Each row was made from one path, in order. Every step used is in the known rows, and no mark comes twice. Write each row's path.
Known rows:
memop/dugi/fugano/nubi/geked: [-14   4  -9  19  -8   2  17 -28   4  13 -11 -12   8   7 -12   6  11   8
  -3  -9 -15 -10  -8  15   1  14   1 -12  -2   4   7  -4 -13]
gegek/nubi/fugano/tavos: [  5 -14 -10  16   9   4   3 -16   2  -5  -2   4  19  -8   6  -9 -11 -18
  10 -10  -3  -2   0 -12   4  -1   1   3   0 -16   8 -13  -3]
reku/dugi: [ -2  -1  -3   6   9 -15   0   6  -3   5   0 -15 -14  -3   6   0  -3  -2
  -5 -21  -5   2   7  10   0   6  -1  -7  -5   0  -5  -9   2]
tururov/gegek/nubi: [  3  20 -10   3   5   7  11 -39   0   2 -14  18  -1 -18  11 -12  -4 -13
   2  -7  19  -4   2  -9   3 -10  -3  -4  -6 -14   5 -12  -4]
tururov/reku/dugi/geked/tavos: [  7   2   2 -26  22 -23  15  10  -6  -7  -5   0 -11  16 -12   2  -6   6
 -29   4 -11   9  12   3  12  14  11 -26 -18  -9  -5 -15  10]
memop/dugi/sororon: [ -4  14   4  -5  -8  -4   9 -10   0   3  -8   3  -7  30 -21   2   7 -11
 -12   2  -5  -3 -10  12  -3  -4  -2 -24  -6   1   1 -12  -9]
gegek/nubi/geked: [  1  17  -2  21  -1  -3  26 -29  10   1  -8   4   6  -1   8  -9  10  -1
  -4  -4   5  -7  22   4   3  23  -3  -3   4  -5  12   2   2]
nubi/geked/dugi/fugano: [  7  34   1  17  -5 -23  22  -8  20  -8   3   5   0  29 -25  -1   7  20
  -3  -1 -14   6  23  19   4  26   2  -6 -14  -6   4   1   2]
memop/dugi/fugano/nubi/gegek/tururov/reku: [ 10  12 -11  -3   5   1  35 -28   0   8 -11   6   2  11 -19  -2  28 -19
 -30  -6 -21  -5  -6  -6   2 -13   5 -44  -7 -13  12 -25 -21]
geked/tavos/fugano/nubi/gegek: [ 18 -27  -3   4  20  21  30 -13 -19  -8 -10 -10  27  16  30  18  -6  10
 -17  12  -5 -18   0  -7  17  26  13  21  -4 -12  -1  -8  -5]
guno/dugi/sororon: [  0  34   3   1  -7  -5  12   9  -7  -4  -1  18  -6  11 -23   8  -1  14
 -16   0   6   3   6  12  20   3  -4 -15  -6   1  -6 -21   5]
guno/dugi/geked/tavos/fugano/nubi/gegek: [ 25  -3  -3   7  24  14  38  -8 -22  -1  -9   6  19  13  19  18  -1  37
 -35  14  -3  -7   0   3  34  35  17   5   3 -15  -2 -13   5]
dugi/fugano/tururov/gegek/nubi/geked: [  6  37  -2  30  10  -5  31 -44  13  -4 -13  22  -1 -23 -18  -8  12   9
   3  -1  12 -15  10  -7   3  15  -9 -14   4 -24   1 -24  -5]
dugi/sororon: [ -3  18   5   1  -8  -4  10   2   4  -5   0  13  -2  18 -18   2   1   0
  -6  10   5  -1   7   5  14  13 -10 -10  -1  -1  -7 -14  -2]
tururov/gegek: [  6  11  -4   5   6   9  -4 -12  -1   1  -6  11   1 -16  -1  -2   3  -1
   4  -1   8   2  -5  -4   1 -21   4   1  -7  -8  -2  -5  -6]
reku/dugi/geked: [  3   7   2  11  11 -21   7   6   6  10   3  -3 -16   0  -1  -5   5  14
 -12  -9  -5   8   9  13   8  23   0 -15   5  -3  -9 -10   8]
tavos/fugano/nubi/geked/dugi: [ 13 -11   8  33   1   7  36 -34   1  11 -10 -10  23  19  24  17   1  17
  -2  -4 -15  -6  24  26  17  49  24   1   1  -3  14   9  -9]
sororon/dugi/fugano/tururov/reku: [ 10  11   5 -12  13 -10  13 -12   4  12   5   8  -9  -5 -36   3  -7  -2
 -11  10  -8 -10  25   7   2  -4  -5 -26  -5  -9  -1 -43   2]
reku/dugi/fugano/tururov: [ -4   8   2  11  15 -26   9   6   2  -2   1  -8 -23 -10 -21   4  -2   9
  -2 -14  -5 -10   2   4  -2  19 -11 -17   0 -11 -15 -30   0]
gegek/tururov/reku/dugi/geked/tavos/fugano: [ 28  -3   8 -27  24 -27  43  -9 -12   2  -6  -6  -1  10   0  -5   6  -1
 -42   8 -23  -3  10  15  20  30  16 -50 -19 -23   7 -19  10]
tavos/fugano/nubi/gegek/tururov/reku/dugi: [ 23 -14  -4  18  20   2  50 -25 -11  15  -9 -10   5  -2  21   5  18 -15
 -34 -16 -17  -7  21   7  17  18  16 -32   0 -16   9 -24 -12]
tururov/gegek/nubi/geked/tavos: [ 11  26  -7  -1  13   1  20 -32  -4 -11 -17  12  13  -7  11  -7  -3   0
  -3   4   8  -9   8 -10  10   7   4   4 -19 -18   9  -3   3]
fugano/nubi/gegek/tururov/reku: [ 17   3  -1   5   9  12  32 -14  -6   7  -6  16   9  -9   8   3  24 -20
 -23   0  -9   1  13 -18  17   1  10 -25   7 -10  10 -15 -19]
fugano/tururov/reku/dugi/geked: [  9   1  14   9  23 -18  20   0   5   8  -7   8 -23  -5 -16   6  13   7
 -18  -2  -7   4  16   4   4  19  11 -38  13 -11  -7 -23  -3]
sororon/dugi/geked/tavos/fugano: [ 30 -12   8 -21  19  -7  18 -15 -12  14   6  -8  14  18  11  -3 -19  19
 -21  28 -14 -12  17  22  19  29   8   0 -10 -12   1 -19  18]
dugi/reku: [  4  10   2  -2   4  -5   9  -9  12  11   0  13  -9  14 -19   8 -10  11
  -4   3   7   0   2  -1  16  12  -9 -14   6  -4  -7  -5   6]
guno/dugi/geked/tavos/fugano/tururov/gegek: [ 34  11  12  -5  31   3  25 -12 -21  -1 -16  17   6 -14   0  16  -2  37
 -22  20   1 -10 -17   2  21  14  22 -15  -3 -29  -5 -21   7]
sororon/dugi: [ 12   4   0  -5   5  -1  -6  -8  -5  20   9  -6   1  -3   5  -5 -14  -4
  -2   1  -8  -4  21  13   3  -5  -1   3  -3   2   1 -17   5]
tavos/fugano/nubi/geked: [  4 -22   2  35   0  17  32 -31  -2  15  -9 -13  26  -3  22  14   6  14
  -2   1  -6 -14  11  19  16  40  11   7  10   1   9   7  -5]
fugano/nubi/geked/dugi: [  4   7   6  27  -4   3  16 -19   4   8  -8   0  12   9  15  13   2   9
   5  -9 -15   4  23  10  14  37  19   1   3   2  10   8 -14]
gegek/nubi/fugano: [ 12   1  -9  17   2   0  12 -21   5  -2  -6  -1   6  -5  14 -13  -7 -14
  -6  -9   3  -4  27  -2   2  -3  -7  -6  -4 -12   3 -17  -6]
dugi/fugano: [ -7  13  -7  -4  -3 -12   6  -2   9  -7   6   2  -4   4 -24  -5  -4   9
  -3   3   2  -3  -2   5   4   5 -14  -7 -10  -3  -5 -12   5]
nubi/gegek/tururov/reku: [ 27  16   1   0  11  -1  28  -4   3  -1   0  16   2   7  -7  -7  32 -17
 -28   6 -11   6  16 -13   2 -14   7 -28  -3 -16   9 -10  -8]

Write each row's path:
[ 17  22   5   7  21   2  24 -33  -8 -10 -22  16   7 -19  12   1   3   1
   0   8   7 -18   6 -20   6  15   7  -2  -2 -25   6 -12  -5] => fugano/tururov/gegek/nubi/geked/tavos
[ 21 -16  17   0  23   3  40 -13  -6 -10 -15  -5  18  16  -6  19   9   9
 -19  21 -13 -17  12   5   6  27  22 -14  -8 -18   9  -3   2] => nubi/geked/tavos/fugano/tururov/reku
[ 17 -11   5   4  11   0  28  -8  -8  -8  -6 -15  25  21  10   8   0  17
 -13  15 -11 -13   7  14  10  31  11   8 -15  -9   7   9  11] => nubi/geked/tavos/fugano
[ -5   4 -15  16  17  -5  29  -6   3   0  -3  -2  -7   6 -16   9   3   0
 -23 -19  -4   1  21   0  13   9  -3 -11  -8  -4  -9 -31  -9] => tururov/reku/dugi/fugano/nubi/gegek
[  4  -3  10   4  21 -12  12   1  -4   4  -9  -5 -19  -7 -11  12   5  -9
 -10 -15  -7  -2  14   1  -4   3   9 -28   2  -8  -5 -21  -7] => fugano/tururov/reku/dugi
[ 10   2   4 -20  10 -11   5   9  -5  -9  -1   9   3   9  -3  -2  -5  17
 -14  22  -5   1  -4  -6  14  23   3  -4  -5  -9  -4  -1   9] => dugi/geked/tavos
[  8  48   8  19  -9 -19  39 -35  18  -6  -9  22   0  38  -8  -4   6  -1
 -10   0  -2   2  41  15  16  46  -1 -16  -6  -8  10 -11  -3] => gegek/nubi/geked/dugi/sororon
[ -1  10  -7  19  -2   1  13 -21   3  23   8  -6  14  -9  -4   0 -10  15
   0  -1 -13 -11  28  19  22  28  -8   5   1   6   3 -25   1] => sororon/dugi/fugano/nubi/geked
[ 23   7   7  38  16  12  43 -58   4   7 -22   9  12 -17  14  -1  15   6
   0   3  10 -23  13   5   2  22   9  -8  10 -26   9 -12  -6] => tavos/fugano/tururov/gegek/nubi/geked
[  4 -34  -2 -14  10  15  20 -18 -23  -2 -11 -13  24   2  28  18 -22   6
  -7  10  -4 -20  -9   0  18  33  11   9  -9  -4   4  -4  -2] => geked/tavos/fugano/nubi
[ -9   4  -7   1   1  -2  18  -4  -5 -11  -4  -2  19   1  -6   9 -10  19
  -3   8  -8 -13   2  -3  22  37  -4   7 -12  -2  -1  -7   0] => dugi/fugano/nubi/geked/tavos
[ -1  -7   0   5   5  10  12  -2 -13  -4 -10  -5  21  -3  19  14  -6  10
  -1   4 -10 -10   3  -7  19  32   9  11  -3   2   4   5  -4] => fugano/nubi/geked/tavos
[ 30  -8  15  -5  29   6  25 -20 -11  -4 -15  14   8  -8   4   9   1  24
 -11  29   1 -15 -13  -6  15  22  16  -9   1 -30  -6 -16   1] => dugi/geked/tavos/fugano/tururov/gegek
[ 16  29  -9   2  18 -29  35   1   8  -3   6   4 -16   7 -28 -11  23  -9
 -35 -13 -15   5  21   0   7  -4  -5 -41 -18 -19  -1 -33   0] => nubi/gegek/tururov/reku/dugi/fugano
[ 20  27  -3  11   3 -12  31 -16   4  -2   3  17   2   8  -2  -1  13   0
 -16  -5 -18   1  13  -9  18  24   2 -19  -4 -16   5 -21 -15] => geked/dugi/fugano/nubi/gegek/tururov
[ 10  15 -10   1  23 -24  27   6   5  -7  10   9  -3   4 -33  -8  17 -16
 -18 -13 -23   6  -6  -8   6   0   4 -30 -12 -22   4 -28   3] => nubi/gegek/tururov/reku/dugi/fugano/tavos
[  0 -32  -2  12   0  17  21 -27 -10  12  -9 -10  18  -6  24  14  -9   6
  -3  -1   1 -15  -2  11  15  28   9   2   7  -1   5  -4  -7] => tavos/fugano/nubi
[ 10 -29   4 -10  11   9  27 -18 -16   3  -9  -2  22   4  22  12 -13  21
 -15  21  -4 -14  -7   4  27  48  13  -1   2  -8   1  -6   4] => dugi/geked/tavos/fugano/nubi
[  1  27  -6  14  19 -20  21 -33   4  -1 -12  10 -24 -27 -10  -8  -5  -3
  -1 -19  13 -15   4  -6  -1   8 -13 -23  -6 -24  -8 -41  -5] => reku/dugi/fugano/tururov/gegek/nubi
[ 14 -22  15   2  15   7  32 -21  -2   2 -12   0   6   5  -8  14   8  -1
 -14  12  -1 -14   8   7  -2   9  15 -24   5 -14   6 -12  -5] => tavos/fugano/tururov/reku
[ 14 -23  12 -17  33 -12  30  -5 -18  -7 -15 -17  -4  11   0  19  -9  -3
 -23   1 -13 -15   7   7   0  21  18 -24 -16 -18  -1 -22   3] => geked/tavos/fugano/tururov/reku/dugi
[ 10  10   1 -11  11 -23  18  -2  -4   8  -3  -2 -15 -10  -4  -7  10 -24
 -22 -17 -17   5  13   5   5  -5   6 -46 -13  -9   9 -17  -3] => gegek/tururov/reku/dugi
[ 10  36   8  12   7 -22  50 -41  22  -9 -12  21  -6  21 -32   0  12   1
 -12   0  -7  -6  40   5   0  32   6 -35  -7 -19  14 -20  -5] => gegek/nubi/geked/dugi/fugano/tururov/reku
[ -6   9  -9  -8   4 -21  27 -14  -4   9  -3   0 -10 -20 -14  -2   0 -15
 -20 -20 -16  -3   9   4  21  15  -3 -48 -13  -7   5 -34  -8] => gegek/tururov/reku/dugi/fugano/nubi
[ 13  11   3 -18   1  -7  17  -7  -1   4  -3  12  -1  -8 -12  -6  16 -23
 -18   3 -12   4   7  -6   6  -9   7 -42  -6  -9  14  -9  -5] => gegek/tururov/reku
[ 24 -12  10  -7  26  11  16 -19 -19  -8 -17   2  12 -12  10  14  -7   8
  -4  17   1 -20 -16  -9   4   5  15  -1 -10 -27  -3 -14  -3] => geked/tavos/fugano/tururov/gegek
[ 14 -26  -3  28  12  24  32 -22  -5   7  -6  -6  21   7  27  13   6   9
 -12   2   1 -13   6   3  12  23   9  15  12  -6   0  -7 -11] => tavos/fugano/nubi/gegek
[ 15  20   9  21  -1 -11  16  -8  11  -2  -2   1   4  24   0   4  11  11
  -1  -4 -16  10  25  16   0  21  15  -1  -6  -2   9  13  -2] => nubi/geked/dugi
[ 20   0  10  29   5   0  45 -45  13  22 -11   4  13  31   3  24  -8  26
  -6  -1  -8  -6  26  27  31  63  15 -14   5  -7   8   3  -3] => tavos/fugano/nubi/geked/dugi/reku
[ 19 -24  14 -12  21   2  19  -5 -18 -10 -11  -9  10   4  11  16  -9   9
  -8  20  -6 -23 -10  -4   2  25  11  -2  -3 -17  -1 -10   1] => geked/tavos/fugano/tururov
[ 20   9  -5   5  17   6  38 -47  -6  -8 -19   1  24   2  19  -5  -4   6
 -11   9   7 -18   9   5  12  19   8   3 -21 -24  13  -2   7] => tururov/gegek/nubi/geked/tavos/fugano
[  4  19  -2  15  21 -17   5  -7   1   1  -5   3 -21 -26 -21   2  -1   9
   1 -16   2  -6  -5  -1  -1  -2  -7 -17  -7 -20 -16 -35  -5] => reku/dugi/fugano/tururov/gegek
[  9  24   2   3   4  -7  10   6  -3   5   1  16  -6  -3  -9   2   7  29
 -19   1   1  10   2  12  18   9   7 -15   7  -3  -2  -6  11] => guno/dugi/geked
[-11   5 -10   7  11 -18  18   2  -9  -6  -4 -18   5  -1  -1  10 -16  19
  -7 -12 -14 -12   8   7  20  41  -2   1 -19   0  -6 -16   4] => reku/dugi/fugano/nubi/geked/tavos
[ 42  -5  15  -9  33   3  18 -27 -15  16  -5   8  10 -13  11   3 -11  21
 -13  32  -5 -17   7   8  16  15  14  -7  -1 -28  -5 -33   6] => sororon/dugi/geked/tavos/fugano/tururov/gegek
[ -6  16   3   7   1 -20  10   7   0  -1   0  -1 -17  12 -13   3  -4  -1
 -10 -12   0   1  14  13  12  18 -10 -17  -7   0 -13 -24   2] => reku/dugi/sororon
[  7 -21  -5  16   9   8 -13  10   1  -4   4  -3  21  -5  -4   1  -8  -8
  13  -4 -13   6  -8  -7   4 -10   7   9  -1 -11   0  -4  -5] => nubi/fugano/tavos
[ 23  18  -9   8   7  -4  21 -18  -6  21  13   7   7 -16   4 -10   5  -3
 -15   1 -15 -12  23  -2  23  11 -11 -10   3 -10   2 -41  -7] => sororon/dugi/fugano/nubi/gegek/tururov
[ 25   0   5  31  19  13  -5  -7   1   2 -11   7   3 -29   1   3   6  -2
   5  -2   1  -2   8 -13   1 -26   5  -6   2 -24 -12 -23 -19] => nubi/fugano/tururov/gegek
[ 29  -9  12   3  38 -12  24 -13 -14   2 -15  -1  -5 -11   9   8  -2  22
 -15  10  -3 -12  -8   4  12  28  15 -18  -4 -30 -12 -25   3] => reku/dugi/geked/tavos/fugano/tururov/gegek
[ 22 -24   3 -15  16   7  21 -27 -20  22   0  -8  21   1  26   6 -27  18
 -18  23 -11 -19  14  17  32  43  11   3  -1  -6   2 -24   8] => sororon/dugi/geked/tavos/fugano/nubi
[ 22 -15  17  11  20   0  31  -9 -10  -8 -12 -12  19   9   9  15   5  19
  -9  19 -12 -22   2   5   5  37  15   4   0 -15   3   0   4] => nubi/geked/tavos/fugano/tururov
[-14   8 -10  33   2 -15  19  -8   4   9  -1 -16  -1  -8  -6   6  -1  16
  -2 -23 -10  -6  15  16  17  39  -7  -5  -2   3  -6 -16  -2] => reku/dugi/fugano/nubi/geked
[ 11 -21  11   9  25  -8  33 -14  -4   7 -12 -15  -9   3  -3  15   4  -4
 -18 -10  -7 -10  14  16  -3  15  15 -30   0 -13   0 -21  -3] => tavos/fugano/tururov/reku/dugi
[ 23  -8  11  27  26 -14  16   6   8   7  -6  -1 -14  -5 -15   3  11   4
 -22  -7 -13   9  36   6   9   5  10 -38   7 -19 -12 -32 -10] => nubi/fugano/tururov/reku/dugi/geked
